Each row was made from one walk, in order. Every step used is in the known rows, and no mark comes twice. Write each row's walk.
Known rows
rusip -> batef: [ -3.6 -21.1   5.4  -5.0  -1.0   5.1  10.9  12.1 -13.0  -6.1 -21.8  -6.4
  -6.2 -10.6  -0.4 -14.5  -9.1   6.2  16.3 -25.9  -8.0  -2.5  -2.0   8.2
  12.6 -11.2 -13.1 -18.8   9.8 -14.8   4.0 -16.9]
keva -> sisub: [-30.3  10.9   0.6   3.4   7.8   1.0 -12.1  -8.2 -18.0  30.1 -13.2 -10.4
  18.4 -20.6  24.3  -9.5  17.3 -10.9  16.9 -34.2 -19.3 -30.9  -4.5   9.5
   4.2  10.6  17.6 -12.7  19.4  -2.0  -1.3  -2.8]
dolu -> sisub -> sedol: [  4.1  10.6  10.5  26.2 -19.8  14.0  15.5   2.1 -16.4  21.0 -19.2  23.5
  31.6  -6.6  24.1 -19.6  -8.6 -14.9  12.5 -31.6  -3.6  11.9 -42.8  19.1
  -5.9  -2.7  21.9  12.0  27.4  -2.5 -19.3  17.8]
keva -> sisub -> batef -> buta -> sedol: [-21.8   5.8 -18.2  33.8 -20.3  -4.5   2.0  -7.7 -10.1  10.7 -14.9 -29.8
  25.2 -33.8   1.5 -25.3  10.7   0.0  19.7 -21.5   9.0 -21.7   5.4   9.1
 -37.2   0.6  22.2  -1.3  34.1  -1.3   0.6  28.7]
dolu -> sisub -> sedol -> rusip -> batef: [ -5.8 -21.5  -6.4   8.3 -21.9   8.8   6.7  13.0 -10.2  -2.1 -20.1  12.8
  19.7  -3.9  -2.2  -6.5 -16.9  -7.8  30.7 -58.3  -5.6  10.6 -10.9  18.1
  -5.1  -2.5   8.4  -5.5  29.1 -32.2 -11.3 -21.7]
keva -> sisub -> sedol -> rusip -> batef -> buta: [-33.4  -7.5 -29.3 -14.7 -28.4   9.0 -14.9 -11.8 -14.1   8.7 -21.0 -29.7
  24.1 -28.6   4.4 -18.1   2.5  -3.6  41.2 -21.4 -14.0  -8.5  -3.1   2.6
 -19.1  -2.5  12.3 -17.8  49.9 -35.7   4.7   7.4]
dolu -> sisub: [-15.0   0.4   5.6  17.5 -19.0 -20.3  16.9  -3.4 -16.0  27.7  -8.7   4.6
  21.0   4.3  16.6 -11.8   2.1 -15.7   0.3 -36.9  -0.3  -5.2 -28.1  25.1
  10.6   1.3  31.7  18.0  17.6  -9.0 -22.7   8.0]
sisub -> sedol -> rusip -> batef -> buta -> keva: [ -8.9  -2.2 -28.9  -3.1 -47.7   3.6 -13.4  10.9 -16.0 -15.2 -27.4 -20.3
  10.9 -15.7   2.0 -28.9  -0.2   5.3   9.3 -14.2   2.7 -18.7  -5.9 -12.6
 -37.0  -5.6   4.2   1.9  39.7 -20.0   1.1  37.5]
keva -> sisub -> batef: [-20.7   0.5  -3.0  22.5  -4.4   0.7   6.7  -7.8 -24.1  10.4 -21.1  -5.2
  24.5 -34.8  25.7 -20.3 -14.1 -21.7  13.7 -18.6 -34.7 -14.9  21.5  -9.2
 -10.6  -3.6  25.3 -15.7  20.9   2.1 -21.2 -23.2]
buta -> keva: [  4.5   7.2  -2.2   9.7 -22.2  -9.8  -4.3  17.9 -16.1  -0.8 -25.6  -9.2
   2.3  -5.5  11.1 -18.9   5.4   0.3 -14.4 -13.1   5.1 -29.0  -7.2  -8.9
 -14.4  -0.7   4.4  11.8   6.5  11.9  -6.0  32.4]
buta -> sedol -> rusip: [ -3.9  -0.9 -14.4  20.1  -9.9 -19.0  -6.8   6.2  12.3  19.3  -2.1  -6.9
  21.4  -3.2 -24.6  14.5   6.8 -10.8  22.3 -51.3  24.3 -10.4  10.2  21.9
 -11.5   7.7   9.4   9.6   3.3  -1.8 -11.6   4.5]
rusip -> batef -> buta -> sedol -> sisub: [ -6.7   0.5 -18.8  11.1 -22.5   4.7   5.4   1.6  -5.9  -1.0 -24.7 -20.2
   7.3  -4.4 -15.9  -8.0  10.2  27.1  25.4 -21.8  17.6 -29.6 -25.9  12.9
 -23.5  21.1  -5.9  -7.9  25.2 -12.7   4.0   0.3]
batef -> sisub: [-12.9   9.5  17.5 -10.0  -7.3  -0.1  35.2  -2.3  15.5  32.8  -7.3   8.8
  15.2 -29.8  21.0 -15.4   1.8  -1.4   2.4  -2.7   4.7 -17.2   5.2  25.9
  -1.8 -18.1   9.3  -6.8  13.0  15.3  -8.5  16.6]
keva -> sisub -> sedol -> rusip: [-12.5  10.2 -17.0   5.4  -7.8   8.3 -20.9  -3.9  -4.3  27.9 -14.7   8.8
  36.5 -15.5   8.3   8.1  -0.6 -20.0  33.1 -43.4 -13.9  -8.5  -0.2  10.4
 -13.6   8.1  20.6  -6.0  26.9 -11.6 -13.7  -9.9]
rusip -> sedol -> sisub -> batef -> buta: [-22.0  -1.6 -24.2  -3.0 -29.5 -11.1  13.7 -14.6 -14.8   7.6 -32.4 -18.9
  12.2 -18.5   8.0 -18.2 -17.5   2.1  21.7  21.0 -17.7 -15.1  -1.3  -9.7
 -24.4  -5.8  25.6   1.1  31.5 -10.9 -10.5  -6.1]
keva -> sisub -> batef -> buta: [-38.4   3.1 -23.4   1.3 -29.4  -5.7  -3.1 -27.0 -24.1  14.1 -23.2 -36.3
  26.2 -41.3  22.1 -27.3  -5.8 -14.9  23.3   8.7 -27.5 -17.8  14.7 -12.1
 -24.3  -8.5  33.0 -12.4  40.3  -9.3 -14.8  11.7]
dolu -> sisub -> sedol -> rusip -> batef -> buta -> keva: [-15.7  -3.8 -28.6   3.4 -59.0  -4.8  -7.0  10.8 -20.7  -8.2 -25.6 -17.8
  18.8  -9.0   6.4 -32.5   0.6   1.0   6.2 -27.7   0.9 -17.4 -17.4  -5.9
 -40.0  -1.3  19.6  11.9  49.6 -28.3  -2.8  39.6]
sedol -> sisub -> batef -> buta -> dolu: [-18.2   1.6 -34.0 -14.7 -62.8   4.9 -14.2 -23.2 -11.8  -0.4  -8.8 -45.8
  23.3 -21.6   6.3 -15.6 -23.3 -21.8  32.0  -1.8  -9.2 -22.7  14.2 -10.8
 -20.2   2.5  22.6   1.6  25.0 -17.5 -41.1   5.7]
sisub -> batef -> buta -> dolu: [-21.1  -1.3 -28.1 -13.6 -64.3   2.4 -15.0 -20.1  -8.6   1.2  -6.3 -49.6
  26.2 -27.8   6.9 -25.4 -25.6 -27.7  23.9  -4.7  -7.4 -11.4  23.3  -6.2
 -17.2 -11.2  24.3   7.3  24.1 -14.4 -39.6  19.4]
rusip -> sedol -> sisub -> batef: [ -0.9  -5.0  -3.2  21.0  -6.0  -5.5  23.2   8.5  -9.2  -0.9 -33.4  14.9
   7.4  -8.5   7.5  -7.3 -30.3  -2.5  12.5  -3.3 -28.6 -11.8   0.1  -4.1
 -10.8   0.2  14.9  -0.1   7.1   0.2 -18.7 -47.2]
buta -> batef: [ 10.2  -0.8   9.4  17.4 -19.5   6.8  14.4   1.8 -29.3  26.9   6.7  -9.5
  16.2 -14.3  -3.5 -28.5   5.0   5.2  -9.7  -8.1  -5.7 -17.4  12.5  18.7
  -6.7  -7.6  -8.9 -15.8   3.1   0.7  -2.5  -3.4]
sedol -> rusip -> batef -> sisub -> keva: [ 15.9 -10.6   7.5   0.2  -4.5   9.9  30.7  -1.9  14.6  13.9 -30.8 -18.2
  13.5 -21.8  13.2   0.6  -5.4   8.1  16.3 -23.7  -9.9 -27.9   2.6  20.7
  -7.8 -17.1  -4.7 -20.7   8.6  -6.7 -17.8 -10.2]

Which walk is each row?
[ -3.7   1.4  -0.8  -1.7   5.5  -7.2  14.7  11.9  -0.3  15.9 -31.7  13.8
  -1.6  11.8   0.7   2.6  -3.2  15.8  12.7 -13.1 -12.0 -27.7 -29.8  18.3
   3.3  15.7   3.2   6.0  -1.6  -5.6   2.9 -29.4] => rusip -> sedol -> sisub
[ 14.7  17.8  18.0  13.0 -21.8  37.1  32.9   7.0  -7.4  29.0  -5.6  25.1
  30.4 -33.0  20.2 -38.2  -4.5   4.5   3.1  -3.1   1.1  -7.6  -5.5  24.9
 -23.8 -19.2  -5.3 -18.7  26.6   7.8  -3.1  17.8] => buta -> batef -> sisub -> sedol
[  0.6 -14.4 -19.2   7.3 -47.3  -4.3  -1.0 -14.2  -7.4   8.6 -21.4 -54.5
  31.4  -4.6   8.1  -5.0  -8.1 -13.8  24.2 -48.1  -9.5 -26.2 -13.5  16.7
  -8.2   1.6  26.8   8.8  20.7 -39.0 -44.8   6.1] => sedol -> rusip -> batef -> buta -> dolu -> sisub -> keva
[-16.0   3.4 -30.8   0.1 -55.9  -1.2 -15.7 -13.9  -0.9  23.5  -2.9 -11.5
  45.2  -7.5   2.2  -2.1 -12.6 -32.5  32.8 -45.0   4.2   0.3 -10.5  15.7
 -20.2   6.2  35.1  18.0  35.3 -30.1 -37.4  15.5] => batef -> buta -> dolu -> sisub -> sedol -> rusip
[-19.3   3.6 -23.1  17.6 -58.4 -17.9   6.1   0.4 -28.1  -3.7 -24.4 -23.3
  22.8 -19.1  18.7 -39.4  -7.1  -8.1 -11.9   1.7  -8.1 -24.5  -1.5 -17.2
 -40.7  -6.6  32.6  15.7  39.3  -5.9 -19.1  39.3] => dolu -> sisub -> batef -> buta -> keva
[-15.0  25.5 -13.2  12.0 -22.7  25.4 -19.1   0.6 -26.0  11.9 -30.4  -3.9
  28.8 -28.8  33.1 -32.7  12.0  -2.7  12.9 -16.2 -12.8 -24.9 -25.1  -5.7
 -36.6   8.9  15.6  -2.4  47.2  -1.5   5.5  38.7] => batef -> buta -> keva -> sisub -> sedol
[  4.0   8.1  -3.2   1.2 -26.8  14.1  12.6   0.8   6.6  33.3   1.8  17.6
  40.1 -25.5   2.2  -8.3  -8.9  -7.9  16.9 -24.7   1.7  -7.1  12.3  21.2
 -27.6 -11.9   7.2 -11.9  24.4  -5.8 -16.1  -1.4] => buta -> batef -> sisub -> sedol -> rusip
[ 27.5   1.1   2.2  15.2  15.8   2.0  13.3   0.9  -0.8  12.0 -49.4 -11.1
   2.8   6.0   9.5   9.9  -2.7  20.5  13.2  -7.9 -18.6 -39.2 -33.3  14.8
  -1.8  11.0  -0.6   1.3 -10.3  -3.1 -12.6 -27.1] => rusip -> sedol -> sisub -> keva
[ -7.8  21.2   3.8  16.7   4.3  32.0  -9.3  -2.6 -18.2  24.6 -27.1  14.3
  31.8 -26.7  32.6 -15.4   5.7  -8.9  24.9 -26.9 -14.6  -7.0 -26.7   7.3
  -8.8   4.8  11.8 -13.6  27.2   2.6   1.2   7.7] => keva -> sisub -> sedol
[  7.6   2.2  17.8  -0.6 -11.1  37.6  31.2  12.0   4.1   8.4 -24.0  27.9
  16.8 -32.0  23.3 -26.0 -14.1   6.1  18.4 -14.2  -1.8   5.7 -14.6  20.7
 -15.9 -20.1  -6.1 -19.0  33.1   0.4   1.7  11.5] => rusip -> batef -> sisub -> sedol
[  3.7 -17.4  -6.3  -1.5 -12.9  14.6  -0.3  13.3  -2.8  -5.0 -23.3   6.8
  11.5 -13.6  -7.8  -3.6 -18.2  -2.7  32.8 -41.3  -7.6  10.1  -1.6   6.7
  -1.8  -6.6  -5.0 -14.9  21.8 -23.5  -5.0 -22.5] => sisub -> sedol -> rusip -> batef
[ -8.0   9.8 -10.8  10.5 -51.6  19.3  -4.4 -10.4 -17.7  16.7 -12.5  -7.0
  39.5 -12.7  24.1 -26.3 -13.9 -23.3  24.0 -31.3   0.9   2.9 -34.1  17.1
 -16.3  -1.0  30.7  17.8  36.1 -23.8 -29.8  35.5] => batef -> buta -> dolu -> sisub -> sedol
[ -9.2   8.1 -27.0   4.3 -50.9  -7.0  -1.9  -0.5 -24.0  -9.6 -31.9 -23.3
  12.7 -17.9  11.4 -27.9  -4.2   3.2  -6.7  17.2  -7.7 -32.8   1.8 -30.0
 -45.1   0.9  17.8   3.4  32.0   2.1 -15.8  25.1] => sedol -> sisub -> batef -> buta -> keva
[ 27.1   8.3  -9.8  25.6  -6.4   6.5   5.7 -11.7  -4.6  11.2 -42.3 -40.4
  13.8  -6.0   0.0   8.3  15.5  24.4  17.1  -9.6   7.1 -42.4 -30.0   8.3
 -24.7  15.8  -2.4  -6.4   7.3   2.3 -15.4   5.9] => batef -> buta -> sedol -> sisub -> keva
[-21.7  15.1 -33.7   1.4 -29.1   6.1 -30.5  -5.3  -7.3  20.1 -18.0  -9.3
  35.9 -22.3  11.9  -6.1   8.9 -16.1  22.7 -33.2  -9.7 -22.0  -2.1  -2.5
 -34.6   8.8  24.7   1.7  41.8 -15.6  -9.5  19.2] => batef -> buta -> keva -> sisub -> sedol -> rusip
[ 37.9   6.9   1.2  35.3   5.8   8.6  12.3  -1.9  -1.0   8.5 -40.1 -23.6
  12.4   0.6   2.1  12.2  14.1  22.9   8.5 -24.7   8.5 -41.0 -28.7  15.4
 -15.8  17.1  -6.6  -3.4  -6.1   8.2 -18.8  -8.7] => buta -> sedol -> sisub -> keva
[-25.3 -17.5 -27.3 -24.4 -31.0  -9.5  -4.8 -13.7  -8.7   0.6 -16.4 -37.8
  11.5 -20.1  -9.8 -11.9   0.2  -1.2  33.5 -10.7  -3.4  -4.3   9.4   3.8
  -9.6 -12.7   7.5  -9.7  34.5 -31.4  -1.5   8.1] => sedol -> rusip -> batef -> buta
[-22.5  -7.2 -28.2  27.3 -41.2 -29.2   2.1  -6.4   3.3  20.5  -5.2 -22.0
  35.3 -11.0 -17.4  -2.3  -2.6 -20.3  21.7 -42.9  16.5  -5.5  12.8  18.3
 -32.0   1.6  36.1  18.2  30.0 -17.1 -23.6  12.9] => dolu -> sisub -> batef -> buta -> sedol -> rusip
[ -9.9   1.9 -22.0   6.7 -48.5 -11.8  -1.7   2.3 -22.5  -7.7 -26.9 -28.6
  12.6 -24.3  13.5 -33.1  -5.7  -2.8 -11.9  10.0  -6.3 -26.9   8.7 -27.1
 -38.5 -10.3  20.6   6.8  28.2   2.8 -14.8  41.6] => sisub -> batef -> buta -> keva
[-15.8  -9.7 -32.3 -24.9 -61.2  17.3 -27.1 -10.8  -2.8  -4.8  -3.6 -42.0
  24.2 -20.4  -3.0 -17.1 -21.5 -18.8  42.9 -29.0  -1.1  -7.6   6.5   4.9
 -17.7  -3.0   9.2   0.0  31.5 -37.2 -25.3  17.6] => sisub -> sedol -> rusip -> batef -> buta -> dolu
[-16.8   0.0 -27.4  -3.8 -38.0  -4.1   8.3 -27.5 -20.2   7.0 -28.8 -24.2
  20.4 -25.5   9.8 -14.8 -12.8  -4.2  20.0  21.0 -14.8 -14.0   4.9 -16.2
 -24.1  -3.5  23.1 -10.0  34.4  -5.9 -20.3  -2.1] => sedol -> sisub -> batef -> buta
[-19.6  -5.0 -20.3  -0.7 -32.6  -8.8   7.8 -21.9 -19.6   9.0 -22.7 -30.2
  20.2 -34.6   9.7 -20.4 -13.9 -14.5  15.9  18.8 -11.8  -2.1  14.0 -10.1
 -21.1 -17.8  25.6  -2.9  31.0   1.1 -19.3  17.6] => sisub -> batef -> buta
[-13.7  -5.6  -4.0  25.1 -51.4 -10.2  15.3  -6.2 -21.5   3.9  -6.3  -8.1
  29.9 -13.2  18.5 -24.1 -36.6 -36.1   9.2 -32.6 -17.2   1.7  12.4   1.0
  -8.7  -6.6  40.2  13.6  18.1 -13.2 -53.7  -9.2] => buta -> dolu -> sisub -> batef
[ 33.0   5.4  -0.7  12.0   2.6  10.7   9.4 -12.3  -9.6  12.9 -45.4 -24.3
  10.7  -0.1  14.0  17.0   3.6  13.5  14.2  -6.3  -9.8 -36.7 -26.4   3.8
  -0.7  12.9  -3.6 -10.3  -5.2   4.4 -25.3 -21.1] => sedol -> sisub -> keva
[ -9.7  -8.2 -15.1   6.8 -17.7  16.8 -15.4  20.1 -13.2 -10.3 -24.7   0.6
  12.5 -15.9   2.8 -16.3  -7.4  -0.5  26.8 -54.8 -15.2 -13.7  -1.6   0.8
 -18.8   2.8  -1.2 -15.0  34.7 -28.8   1.7 -12.4] => buta -> keva -> sisub -> sedol -> rusip -> batef
[-14.2  -9.5 -11.7  16.6 -17.0  -2.9   4.8   6.9  -4.3  -2.3 -15.8 -31.0
   4.2 -18.7 -14.4 -22.8  13.3  16.0  21.4 -27.1  24.5 -10.7 -10.7  23.0
 -22.0  -4.9  -3.0  -1.6  25.2 -12.6  15.5  34.6] => rusip -> batef -> buta -> sedol
[-34.5  -1.6 -17.2  -2.2 -61.8 -15.2  -1.2 -18.8 -12.7  21.2   3.7 -34.5
  32.3  -1.8  16.6 -22.1  -4.4 -25.5  16.8 -37.9   1.8 -14.0 -18.3  21.0
  -1.9   1.2  42.6  25.4  27.9 -27.6 -36.0  31.5] => batef -> buta -> dolu -> sisub
[-33.6  -2.6 -37.1 -24.1 -55.9  20.3 -33.3 -12.2  -6.8   0.1  -3.5 -47.0
  31.9 -24.4   5.8 -22.2 -11.8 -20.6  48.2 -41.5  -8.9 -18.4   4.9   2.8
 -18.0   3.0  15.0  -8.4  40.1 -43.9 -20.1  14.0] => keva -> sisub -> sedol -> rusip -> batef -> buta -> dolu
[-39.4  19.9 -21.1   0.6 -21.7  -7.9 -22.9  -3.9 -24.6  16.2 -21.4 -30.5
  18.4 -23.6  26.6 -31.9  27.3  -4.9   5.2 -19.7 -17.3 -52.6  -7.2  -6.9
 -26.4  12.1  21.2  -4.4  40.1 -10.3   5.5  35.4] => batef -> buta -> keva -> sisub
[ 28.8   3.4  19.0  16.6 -10.5  16.2  37.6  -5.1  -0.6  30.7 -16.9 -19.2
  24.7 -27.0  18.4 -23.4   5.8  16.3  -5.7  -2.3  -7.6 -39.8   5.9  25.6
 -15.5 -16.4  -7.5 -24.8   2.7   7.7 -15.6   9.3] => buta -> batef -> sisub -> keva
[-18.0 -11.9   5.8 -18.2 -16.0   2.1  33.4   8.2  19.1  14.0  -8.4   6.3
  13.8 -28.6   0.8 -12.4  -6.9   2.1  18.8 -30.8   0.2 -14.7  15.7  28.6
  -4.4 -19.2   2.8 -18.3  20.6 -13.0  -5.0 -11.1] => sedol -> rusip -> batef -> sisub
[  6.5  18.9  16.5   4.5  -9.2  32.0  28.2   3.0   7.2  23.9 -20.7  27.7
  26.4 -31.7  26.2 -19.9  -9.5  -2.3  14.0  -5.7   3.5   3.8 -17.0  20.6
 -15.7 -16.6   3.4  -7.5  24.2  14.2  -4.7  22.1] => batef -> sisub -> sedol
[-24.5 -16.3 -27.0 -10.1 -44.4  -1.4   1.1  -8.9 -14.0   6.7 -17.3 -19.8
  22.5 -15.2  -0.3 -20.8  -4.9  -5.3  33.4 -26.6  -4.3   3.2 -14.9   7.9
 -18.4  -5.1  21.9  -1.7  49.3 -39.8  -5.4  12.4] => dolu -> sisub -> sedol -> rusip -> batef -> buta
[ -4.7 -21.7  -7.6  12.8  -9.1  -3.8   3.8  18.2   4.3  -6.1 -12.7  -9.0
   6.3  -5.2 -25.6  -2.5  -5.5   4.8  26.1 -60.2  13.3  -5.8   8.6  20.9
  -6.3  -0.7  -4.5 -11.0  12.5 -22.9   1.6 -16.4] => buta -> sedol -> rusip -> batef
[ 20.1  -9.8   7.0  15.9  -4.2  10.4  32.8   8.1  23.5  10.8 -29.2 -22.2
  16.5 -23.2   3.2  -3.1   2.7  16.5  13.8 -33.9   6.8 -31.6   1.2  30.1
 -17.1 -11.4  -5.1 -16.8   9.4  -4.5 -12.3   0.2] => buta -> sedol -> rusip -> batef -> sisub -> keva
[  4.5 -12.0 -10.6   9.7 -40.6   3.4   5.2 -15.0 -12.2   5.1 -28.3 -49.1
  24.1  -6.4  18.2 -15.9  -7.9  -4.8  17.6 -37.8 -10.2 -26.1 -22.8  15.1
  -4.9  -1.4  20.8   4.1  19.6 -33.9 -39.1  13.2] => rusip -> batef -> buta -> dolu -> sisub -> keva
